(in the rows, 128 means zero)
Known rows, with every way that one mark hangs from another
Y[C Z]: [122 149 162 128 122 161 104 127 136 118 142 122 158 112  99 152 134 114
 137 132 160 146  94 140 122 104 101]
L[K Z[F Y[A C]]]: [141 120  85  94 156 104 189 130  46 106 134 117 111 109  40 127 194 125
 134 135  70  98 104  69  90 144 121]
L[K Z[F]]: [136 121  92 137 140 106 170 121  88 138 134 121 175 101  40 110 184 102
 105 142  86 100 114  81  89 122 105]
M[R V[A[Y[Z]]]]: [112 156 153 207 120 116  99 141 132 135 125 152 142 132 129  65 110 109
  63 115 197 137 164 162 172 116 139]
Z[F[E[C]] Y]: [134 108 111  75 143 101 182 131 103 143 116 135  88 139 141 177 106 134
 199 111  78 108 129 149  89 143 147]
F[C Z[L[K] Y]]: [139 105  91  77 134 124 161 136 110 141 130 142  86 165 188 184 138 132
 169 122  66 131 126  99  89 136 131]
M[R V[A[Y[C Z[F]]]]]: [115 152 160 199 123 118 105 147 126 133 129 153 124 133 125  77 107 114
  81 112 186 134 158 160 160 119 142]
F[C E Z[L Y]]: [136 104 107  45 137 136 157 146 135 164 133 149  58 179 232 216  96 147
 220 106  53 134 128 127  77 144 147]
E[F]: [120 125 131 136 125 106 136 111 174 148 132 114 172 111 138 145 104 105
 112 137 141 127 129 163 134 107  97]
E[C F[Z[L[K] Y[A]]]]: [127 107  98  39 124  96 177 118 185 142 142 113  94 138 195 194 106 138
 185 139  69 128 137 121  99 129 114]
E[C F[Z[L[K] Y[A[V]]]]]: [125 105 105  49 118 100 170 118 184 138 138 112  90 140 198 184 103 145
 181 139  74 128 144 118 105 134 124]
R[M[V[A[Y[C Z[F L]]]]]]: [121 153 166 166 126 123 105 131 133 130 133 129 152 123 151  94 110 106
 116 120 169 125 126 155 170 111 104]
M[V]: [116 150 146 178 120 110 108 129 141 138 118 125 170 125 136  92 121  99
  69 117 160 129 162 164 154  99 105]
K[L]: [120 134 127 175 132 139 110 110 143 124 125 133 211  95  72 101 145  89
  73 138 149 114 113 131 125  99  84]
A[Y[Z[L]]]: [140 141 142 119 119 158  75 116 139 112 115 130 170 108 128 130 150 142
 121 150 172 139  82 130 153 118 134]
M[R V[A[Y[Z[F]]]]]: [115 150 153 200 122 111 105 143 124 136 123 154 132 134 128  69 108 112
  78 113 187 134 161 161 162 121 142]
K[L[Z[F[C E]]]]: [127 121 121 140 144 133 137 120 136 139 131 137 168 100  65 122 142 104
 123 130  99  98 108 112  78 121  94]
E[C F[Z[L Y[A]]]]: [126 108 109  36 124  96 172 118 189 143 139 112  90 140 205 198  96 143
 185 134  78 131 137 134 102 129 112]
A[V[M] Y]: [130 137 158 207 107 169  56 120 138 111 101 120 149 120 129  71 119 151
  64 135 194 138 151 149 200 134 169]
V[A[Y] M[R]]: [125 142 136 237 122 140  98 138 139 130 128 137 130 133 110  55 104 130
  46 114 200 143 171 152 189 128 159]
L[K Z[F[E] Y[A[V] C]]]: [139 116  92  90 151 113 183 135  57 112 133 120  96 116  58 131 177 135
 154 131  62  98 113  72  87 153 140]
V[A[Y[Z[F[C]]]]]: [138 127 151 171 119 143  99 132 163 108 118 137 146 114 132 110 104 147
 132 138 180 131 124 152 151 131 139]
A[V[M] Y[Z]]: [130 141 167 187 103 179  43 119 137 104 105 124 139 125 126  79 122 155
  98 137 198 147 135 138 185 141 167]
E[C F[Z[Y]]]: [121 110 120  65 122 101 168 113 199 154 137 117 109 136 198 197  79 125
 182 131  90 128 148 155 105 122 101]
L[K Z[F[E] Y]]: [140 113  80 101 150 100 191 127  65 137 128 129 125 118  58 133 173 114
 150 130  59  92 116  77  74 141 127]

Rows
[131 127 123  99 121 132 110 132  82  89 128 112  99 140  99  98 171 161
 147 136 124 146 106  79 123 157 159]	Y[A[V[M]] Z[F L[K]]]
[118 115 129  80 116 109 154 113 221 163 143 115 136 128 195 190  77 120
 169 136 100 134 148 161 109 112  92]	E[C F[Z]]
[127 124 123 154 142 126 132 114 121 127 125 131 188  92  45 102 158  98
  92 135 117  98 104 107  93 114  82]	K[L[Z[F]]]
[133 138 141 228 117 146  87 135 161 115 119 123 136 128 122  63 101 142
  64 120 194 138 168 151 186 127 149]	V[A[Y] M]
[119 141 135 113 119 140  95 130  93  95 131 114 109 140 113  91 162 155
 108 129 160 161 112 101 151 145 154]	Y[A[V[M[R]]] Z[L]]
[124 144 167 211 111 181  63 131 126 115 118 127 128 120 116  81 119 147
  60 128 195 142 147 149 199 132 177]	A[V[M[R]] Y[C]]
[117 156 172 176 127 127 102 129 134 130 132 129 158 120 145  92 102 100
 117 119 178 125 131 168 176 111  98]	R[M[V[A[Y[C Z[F]]]]]]
[119 119 120  60 134 135 150 139 126 148 133 135  63 171 202 175  90 147
 189 105  86 145 155 144 120 148 148]	F[E[C] Z[Y[A[V[M[R]]]]]]
[135 120  93 123 141 111 171 126  98 149 137 125 165 106  54 124 170 106
 131 137  73 100 115  86  80 127 114]	L[K Z[F[E]]]
[124 146 142 223 119 147  89 137 138 125 130 139 123 137 108  61 106 133
  70 116 203 149 159 144 178 133 158]	V[A[Y[Z]] M[R]]
[133 123 115  77 119 126 139 128 135 143 138 132 138 130 119 161 144 129
 193 137  93 130  95  98  74 126 134]	Y[Z[F[E[C]] L[K]]]
[138 114 106  86 133 127 148 133  88 125 127 131 110 153 155 163 156 126
 135 127  90 132 113  93 109 120 117]	F[Z[L[K] Y[C]]]
[137 113  81  81 147 101 192 129  72 120 130 120 102 117  68 130 171 136
 161 134  56  96 123  74  84 156 142]	L[K Z[F[E[C]] Y[A[V]]]]
[129 102 119  72 129 108 150 126 154 136 130 123  77 153 206 182  98 145
 174 128  91 133 132 132 110 144 127]	E[F[C Z[L Y[A[V]]]]]
[114 141 134 162 128 132 109 128  96 104 125 110 138 125 106  76 143 136
  61 123 171 149 145 143 185 134 144]	Y[A[V[M[R]]]]
[137 116 103  38 142 138 151 146  97 131 136 133  76 164 183 188 138 146
 189 120  64 136 108  99 100 137 139]	F[E Z[L[K] Y[A C]]]
[139 134 149 111 127 163  86 122 145 125 118 140 147 113 136 154 120 144
 172 140 152 133  89 152 133 134 141]	A[Y[Z[F[C E]]]]
[124 149 176 191 108 191  50 130 126 108 121 130 118 126 113  89 121 151
  94 131 199 151 131 138 184 138 175]	A[V[M[R]] Y[C Z]]
[138 111  97  88 132 116 148 127  85 129 120 133 122 156 158 153 158 123
 130 129  92 132 117  94 112 122 117]	F[Z[L[K] Y]]
[125 149 162 201 115 127  90 140 165 116 116 130 148 120 146  79 103 125
  75 122 185 127 165 166 173 109 125]	M[V[A[Y[C]]]]
[130 117 112 135 148 121 149 117 107 123 122 137 148 104  59 119 153 106
 118 128  98  93 108 103  80 129  95]	K[L[Z[F[C] Y]]]
[127 137 164 115 128 151 116 132 120 120 139 126 138 117  94 160 131 121
 166 129 141 138  88 138 102 116 108]	Y[C Z[F]]
[127 108 123  91 125 114 143 123 185 160 140 126 118 144 200 187  94 125
 162 131  96 135 129 142 101 122 106]	E[F[C Z[L]]]
[130 134 121  99 149 122 151 130  73  90 123 115 104 121 110 143 150 134
 117 121 135 129 111 139 149 130 126]	Z[Y[A C]]
